What can hang from each mark:
E: H M
D: H T
R: Y
Z: A H
T: D
C: Z
Y: R
H: E L R Z
A: Z
M: E
F: L

In the rows, zero is written as 128.
Known rows, with every way that one mark hangs from another:
{Z A {H {E M} L}}: [118 140 200 121 101 101  22  85  93 108 125 133 128 156 157 149 154 110
 158  94 122 105 159  63  88  97  98 122 124 133 162 165 173 101 108 162
  63 131  90 145 105 111 168 141 116 179 131 113]
{Z A H}: [115 136 167 130 108 160  76 142 139 109 142 141 160 133 173 123 169  88
 131 137 114 131 121  70 125 113 134 141 103 127 174 144 161 145 133 137
 108 124 117 147 124 134 137 114 112 160 153 134]
{E {H L} M}: [119 113 144 128 155  88  93  58  95 107 159 114 122 127 139 159  98 137
 129  89 127  99 184  69 114  98  93 112 163 147 136  91 152  96  95 135
  77 113 137 141  89 128 174 116 125 169 110 144]
{Z {H {E M} L}}: [127 124 179 116 113  97  63  81  82 109 115 130 126 151 149 158 122 135
 160  86 115 101 167  87  93 106 107 119 144 123 139 129 147  82  96 132
  93 128  80 153 106 116 163 133 126 162 123 112]
{A {Z {H {E M} L}}}: [113 116 175 108 119  94  69  66  82 125  97 147 155 133 131 182 156 143
 135  90 104 107 210  78 123  89 130 118 133 110 134 135 128  78 101 138
  87 113  81 146  89 109 206 134 148 168 121 103]
{E {H L R} M}: [137 110 160 120 173  89  71  69  83 109 167 114  99 119 126 157  74 168
 152 114 114 116 185  50 105 108  94 105 146 166 146  86 150  92 112 157
  78 106 138 119  81 118 176 140 111 183 100 122]
{D H T}: [129 108 112 111 124  69 133 144 179  64 150 116 159 139 104 127 189 118
 105 116  88 126 134 145 135 136 103 141 118 152 114 102  70 114  97 126
 133 118 123 141 142 130 152 114 165 114 131 120]
{Z A {H L {R Y}}}: [ 82 110 160 112 134 117  44 102  95 149 130 133 135 143 157 136 124 138
 156 152 110 123 109  50 107 103 124 114  91 167 197 135 148 145 141 173
  69 119 105 148 119 126 181 151 128 189 137  99]
{Z H}: [120 123 148 124 119 160 117 129 122 111 134 136 167 122 159 139 140 116
 137 128 104 132 130  91 128 119 138 136 122 123 151 112 140 130 129 116
 133 119 106 148 123 142 134 103 115 146 147 130]
{T {D {H E L Z}}}: [ 97 130 122 116 104  70  88  62  95 110 122 113  89 124  80 166 154 146
 147 126 101 130 134  76  86 106 111 139 119 176 107 103  60  94 101 171
 104 128  85 125 120 111 150 177 148 155 102  73]
{E {H L Z} M}: [ 94 116 151 111 154  99  91  40  69 107 127 111 120 107 132 172 108 154
 145 117 128 101 174  42 106  98  92 126 158 160 124  93 143  87  91 147
  68 116 137 109  74 127 191 122  91 182  82 127]
{Z {H R}}: [135 118 159 116 137 156  99 142 119 115 139 132 144 116 145 136 116 148
 162 151  84 147 130  78 124 123 145 127 110 144 158 106 130 126 141 130
 135 114 107 132 119 126 131 135 100 158 143 108]
{E {H Z} M}: [119 121 168 111 161 133 115  73  90 112 115 124 120  95 154 162 108 146
 138 127 133 111 175  69 106  95 102 137 161 155 119 105 151  98 110 132
  88  97 143  96  84 124 182  93  73 163  97 146]
{T {D H}}: [155 122 127 146 118 115 129 117 135 104 171 135 117 131  98 138 131 114
 107 130  89 148 130 105 101 107 117 126 123 154 144  83  77 126 129 129
 132 118 113 142 130 139 131 113 161 129 130 132]
{M {E {H L {Z A}}}}: [ 61 127 135 132 149  98  39  54 120 118 110 107 122  88 173 122 188 129
 125 126 135  90 121  40 125  94  96 149 132 173 126 102 139 126 133 190
  71 141 150 126 112 126 183 172 132 218 139 129]
{R Y}: [105 117 136 120 145 116 138 112 114 158 101 133 121 129 137 140 113 136
 120 118 143 124 118 157 119  99 123 114 135 132 138 122 131 131 132 126
 111 108 120 136 142 126 165 115 141 121 131 135]
{Y R}: [116 124 132 125 118 154 134 131 131 145 121 137 116 119 112 135 149 163
 136 130 142  99 134 118 141 163 151 132 115 143 138 165 124 113 138  96
 142 120 120 117 123 138 116 164 100 119 109 133]
{E H M}: [148 119 160 131 156 120 122  96 120 103 146 128 121 121 151 149  98 134
 123  93 131 117 181  94 114  94 101 123 165 142 133  96 157  97 109 125
  99  89 144 129 105 128 168  93 103 151 123 160]
{M E}: [136 118 135 144 146 114 106 115 139 127  98 141 122 105 161 102 158 141
 120 120 126 114 114 147 139 103 119 139 144 133 114  98 130 118 151 126
 131 144 136 138 136 125 139 142 149 155 151 143]
{D {H R}}: [162 124 126 134 138 108 100 140 155 104 151 118 120 129 113 120 114 148
 135 148  90 153 132  95 124 119 112 127 118 164 135 104  99 131 137 144
 124 114 131 123 121 125 128 135 130 130 109 100]
{E {H L}}: [ 85 114 102 124 146  96 103  81 121 107 163 110 133 117 130 144 119 127
 120 101 122 111 144  70 142 126 108 133 139 144 127  87 127 115 101 150
 103 108 136 154 117 135 163 146 149 165 131 128]
{C {Z A {H E}}}: [ 93 146 167 107  80 141  45 130 126 115 112 139 154 110 165 149 198 130
 102 118 106 132 125  71  92  76 154 133  92 113 128 161 151 133 124 138
 111 107  83 127 110 104 148 132 106 161 174 112]
{H Z}: [102 130 138 114 134 131 128 106 106 133  98 123 122 105 131 145 137 145
 144 157 135 128 124 104 118 126 130 140 125 143 119 131 124 123 127 138
 120 133 126 103 116 124 139 137  93 144 107 115]
{C {Z {H R}}}: [117 111 148 106 126 157  91 138  95 117 135 135 154  85 136 156 131 175
 123 157  74 159 136  50  93  89 169 120 103 132 127  95 135 132 142 106
 144 110  97 106  90 119 139 118  86 157 147 108]
{C Z}: [110 125 123 115 113 128 125 131 104 131 121 134 143  98 116 148 145 164
  84 133 119 135 130 108 110  89 155 115 124 114  99 124 128 138 130 106
 131 128 123  97  98 120 137 111 114 130 136 127]
{F L}: [110 105 132 118 129 144 139 132 124 108 152 132 134 128 154 118 104 117
 122 145 113 115 116 110 110 125 124 156  87 147 140 124 125 132 132 143
 105 126 135 140 128 149 113 125 118 128 128 124]
{H L {Z A}}: [ 67 139 133 113 113 105  56  88  93 140 116 113 119 126 123 139 165 124
 145 158 146 110 119  53 111 128 111 136  96 160 143 154 135 138 121 185
  81 159 129 105 105 122 156 167 109 180 100 101]
{T D}: [141 126 130 137 126 136 137 112  94 135 155 138 106 126  99 140 116 126
 129 135 117 142 132 126 106 125 141 123 118 144 139  98 106 117 135 133
 139 125 115 121 133 133 128 130 143 131 139 128]
{E {H L {R Y} Z}}: [ 48 101 123  89 179  96  91  50  76 152 109 103 106  98 128 170  96 187
 156 153 122 108 132  54 115 114 105 122 123 191 129  97 110 111 113 177
  77  91 128 114 103 115 205 160 112 185 103  94]
{T {D {H E R Z}}}: [144 132 152 116 127 103  90  90 103 113 124 120  70 108  86 157 131 168
 166 157  82 158 138  89  79 109 124 135 104 192 108 105  54  93 127 175
 128  99  94  99 115  93 144 174 114 151 116  66]

Rows:
[123 129 116 135 102  59  89  75 117 104 160 119  95 145  83 154 141 132
 128 100  97 127 137 100  93 106 107 123 126 159 122  97  59  96 106 166
 116 125  89 153 136 117 143 169 190 144 122  91] | {T {D {H E L}}}
[115 124 151 100 150  96  94 101 110 165  87 128  76 132 129 141 101 176
 164 119 130 125 125 168 109 107 128 115 112 157 128 145 105 106 124 167
 107  89 100 120 137  92 159 163 132 134 134  91] | {H E {R Y}}
[150 118 195 103 159  89  81  95  87 157  81 139  68 139 139 153  78 182
 169 107 140 117 159 160  77  90 107 102 134 150 130 150 135  82 125 156
  89  85 108 105 116  88 184 136 112 142 113 106] | {H {E M} {R Y}}
[ 99 142 166 110 108 112   4 103 115 119 136 118 113 141 147 137 153 132
 174 125 101 123 122  53 106 130 123 130  78 156 164 159 134 113 120 196
  89 128  83 143 123 105 151 196 117 190 143  70] | {Z A {H E L R}}
[ 81 106 121 113 182  96  58  54 100 122 111 106 106  66 145 138 138 187
 154 141 117 103 131  52 131 105 106 142 139 182 110  67 109  99 131 181
 102 126 142 112  99 117 179 190 116 213 121 105] | {M {E {H L R Z}}}
[ 99 151 186 108 107  76  27  59  70 133  86 126  84 143 134 155 156 139
 167 122 151  97 156  74  78 113  89 129 126 155 131 191 147  88 105 195
  55 147 112  95  94  93 178 169  92 180  93  93] | {H {E M} L {Z A}}
[177 138 191 113 139 101  77 104  99 133 107 133  69 132 128 142  92 169
 175 112 128 124 175 137  88 116 113 114 134 147 118 159 135  80 121 154
 104 114 117 102 110  90 143 153  96 144 110 101] | {H {E M} R}
[ 82 109 121 112 120 121 102  97 103 129 123 143 190 123 125 164 171 122
 114 137  92 128 172  56 155 122 152 127 113 121 146 112 117 128 124 127
 118 130  96 155  93 134 189 131 161 165 126 110] | {A {Z {H L}}}
[114 102 186  94 196 118 105  67  75 141  99 127  94  97 152 174  71 185
 157 143 138 112 165  75  86  72 101 119 149 178 136 103 138  95 124 150
  65  66 138  86  86 114 219 101  65 178  93 130] | {E {H {R Y} Z} M}
[108 126 141 107 111 144  98 107 131 128  94 147 173 114 141 170 191 122
 132 112 102 125 170 106 146 114 160 140 111 106 120 140 107 106 116 136
 135  93  85 152 119 109 181 134 146 146 152 103] | {A {Z {H E}}}
[ 84 144 157 120  92 108  31  99 122 112 130 125 138 154 157 137 176 104
 145 106 115 114 120  67 116 124 121 135 100 130 156 160 149 118 112 172
  90 130  87 163 126 117 149 172 138 173 153  98] | {Z A {H E L}}
[131 118 103 148 111  78 110  88 111  97 182 123 118 139  82 142 129 120
 113 125  95 140 130  78 102 106 108 118 127 166 149  72  73 121 122 145
 117 141 106 149 124 140 138 147 179 147 113 112] | {T {D {H L}}}
[ 81 104 127 104 157  72  88  76  97 140 107 110 110 125 105 155 106 182
 150 167 109 128 120  63 106  93  95 127 117 196 134 109  77 122 129 167
  78 113 111 115 105 123 188 152 129 162  81  73] | {D {H L {R Y} Z}}
[ 99 132 123 101 129  63  53  75 112 109 106  96  90 124  98 155 134 176
 172 144  96 129 128  68 108 126  93 141 115 184  99 125  74  94 103 189
 102 117 102 109 100 100 154 193 121 156  93  49] | {D {H E L R Z}}
[ 85 116 140  94 112 104  46 102  82 115 123 122 133  96 123 166 141 188
 136 127  82 134 140  55  89  95 152 113 101 133 115 126 120 111 104 145
 126 115  71 116  90 100 155 172 113 173 144  74] | {C {Z {H E L R}}}
[103 130 147 104 114  87  87 135 166  76 133 113 151 130 123 128 224 100
 124 155 106 120 124  94 111 128  98 162  83 175 130 137  78 126 105 166
  96 136 130 110 128 124 165 130 121 144 118 102] | {D {H {Z A}} T}
[117 139 187 117 144 134  66  81 101 111 130 130 119 108 165 154 145 112
 137 133 142 115 170  49  95  87  97 140 136 167 147 128 164 114 118 158
  65  96 153  97  84 117 187 101  63 186 109 146] | {E {H {Z A}} M}
[117 115 170 100 147 128  84 110 111 145  94 135 113 126 159 154 116 156
 170 120 107 129 122 124 108 105 139 117 111 140 146 130 125 111 124 151
 113  79  79 150 139 101 171 145 116 150 149  96] | {Z {H E {R Y}}}
[ 75  93 133  94 153 109  89  86  85 162 108 146 158 115 122 177 133 160
 136 151  95 129 165  68 143 103 148 109  99 142 166 106 110 124 140 148
  98 106  89 144 100 124 226 146 161 175 120  93] | {A {Z {H L {R Y}}}}
[ 92 105 105 139 160  83  78  62 128 109 132 112 127  97 159 123 149 144
 109  90 123  93 132  83 147 103 100 134 164 147 117  65 127 108 122 150
 104 128 146 162 123 140 167 158 170 191 145 143] | {M {E {H L}}}
[ 87 129 170 115 141  96  49  53  79 110 135 117 119 117 149 160 136 130
 138 131 145 100 174  14  94  93  82 131 138 174 148 128 164 103 109 178
  46 124 144 108  74 119 200 132  85 200  95 128] | {E {H L {Z A}} M}
[146 115 136  94 130  53  89 137 171  76 137 112 113 132 103 127 178 155
 145 110  83 134 142 145 121 144 100 142  96 170 100 120  49  85  92 169
 130 101 101 129 147  96 148 165 155 123 132  74] | {D {H E R} T}
[100 131 163  99 127  77  72  52  57 130  76 122  90 131 125 166 127 167
 163 109 138  94 163  91  86 111  96 124 149 148 106 147 136  74  90 161
  79 141 104 101  93  97 168 164  98 162  83  92] | {H {E M} L Z}
[123  97 127 128 146  69 106  80  88 139 163 127  91 140  84 154  91 165
 138 144  92 146 127  86  89  93 108 107 106 189 160  75  65 115 134 159
  94 115 103 137 125 126 173 150 177 154 104  96] | {T {D {H L {R Y}}}}
[168 133 141 131 124  98  88 112 132 111 151 127  77 131  92 143 128 151
 146 132  82 159 143 117  89 111 125 127 106 171 121 108  57 100 125 166
 138 100  96 122 136 108 129 170 150 138 137  87] | {T {D {H E R}}}
[ 67 109 116 125 168  95  83  47 108 118  98 106 126  75 160 142 157 158
 126 119 123  93 125  61 144 100  99 147 167 164 103  73 123 101 120 163
  97 133 144 132 110 136 176 166 136 202 129 128] | {M {E {H L Z}}}
[145 121 141 118 139 121 110 109  99 114 150 128  97 101  85 156 118 161
 159 189  85 163 132  64  85 108 127 135 103 197 130  87  65 111 141 158
 129 113 117  91 110 123 143 146 108 153  99  90] | {T {D {H R Z}}}
[ 94 101 118  88 138  37  88 101 124  79 139  97 131 114  74 147 165 171
 155 167  75 128 143  72 122 151  91 140  90 200 111  99  46 108  88 175
 102 144 118 108 107 120 171 174 129 157  90  60] | {D {H L R Z} T}
[ 93 120 140 100 122 101  55  86 102 135 107 132 146 115 118 168 160 164
 155 129  79 129 173  71 146 132 151 125  93 140 135 131  92  92 116 168
 112 104  78 143 101 103 187 190 153 178 132  66] | {A {Z {H E L R}}}
[ 84  90 121 125 195  76  76  55 113 146 120 118 103  90 160 130 112 183
 130 110 127  96 121  92 126  84  98 115 145 178 136  57 122 107 136 165
  93 102 141 147 126 124 197 170 165 199 140 129] | {M {E {H L {R Y}}}}
[ 77 109 151  94 143  92  57  83  89 149  98 123 114 134 145 160 110 171
 175 116 102 120 118  96 104 110 123 113 117 153 153 124 114 104 112 168
  96  95  74 156 128 105 181 168 138 170 139  79] | {Z {H E L {R Y}}}
[151 134 135 137 107  94 105 107 140 105 146 133  94 138  99 146 148 123
 126 102 101 148 136 136  98 106 115 134 124 153 116 101  73  99 114 146
 133 103  92 147 139 118 125 145 168 126 145 104] | {T {D {H E}}}
[142 110 128 137 180 125  86  98 146 117 130 123 110  82 166 112 128 164
 133 121 108 116 132  98 137 101 113 133 147 160 114  71 126 113 149 159
 127 104 156 133 126 124 154 155 132 186 154 138] | {M {E {H R}}}
[ 97 110 162  83 145 133  90 103 112 167  75 150 147 112 144 174 150 162
 146 131  95 130 168 115 128 100 163 126 104 130 137 134 101 103 140 148
 122  66  78 142 120  99 213 142 150 158 146  87] | {A {Z {H E {R Y}}}}
[ 81 137 144 104 130 106  39  99  86 143 127 111 101 117 115 134 136 153
 175 186 125 126 120  41 108 140 117 129  78 180 152 162 123 132 134 201
  82 148 127  90  93 111 152 194  94 186  92  75] | {H L R {Z A}}
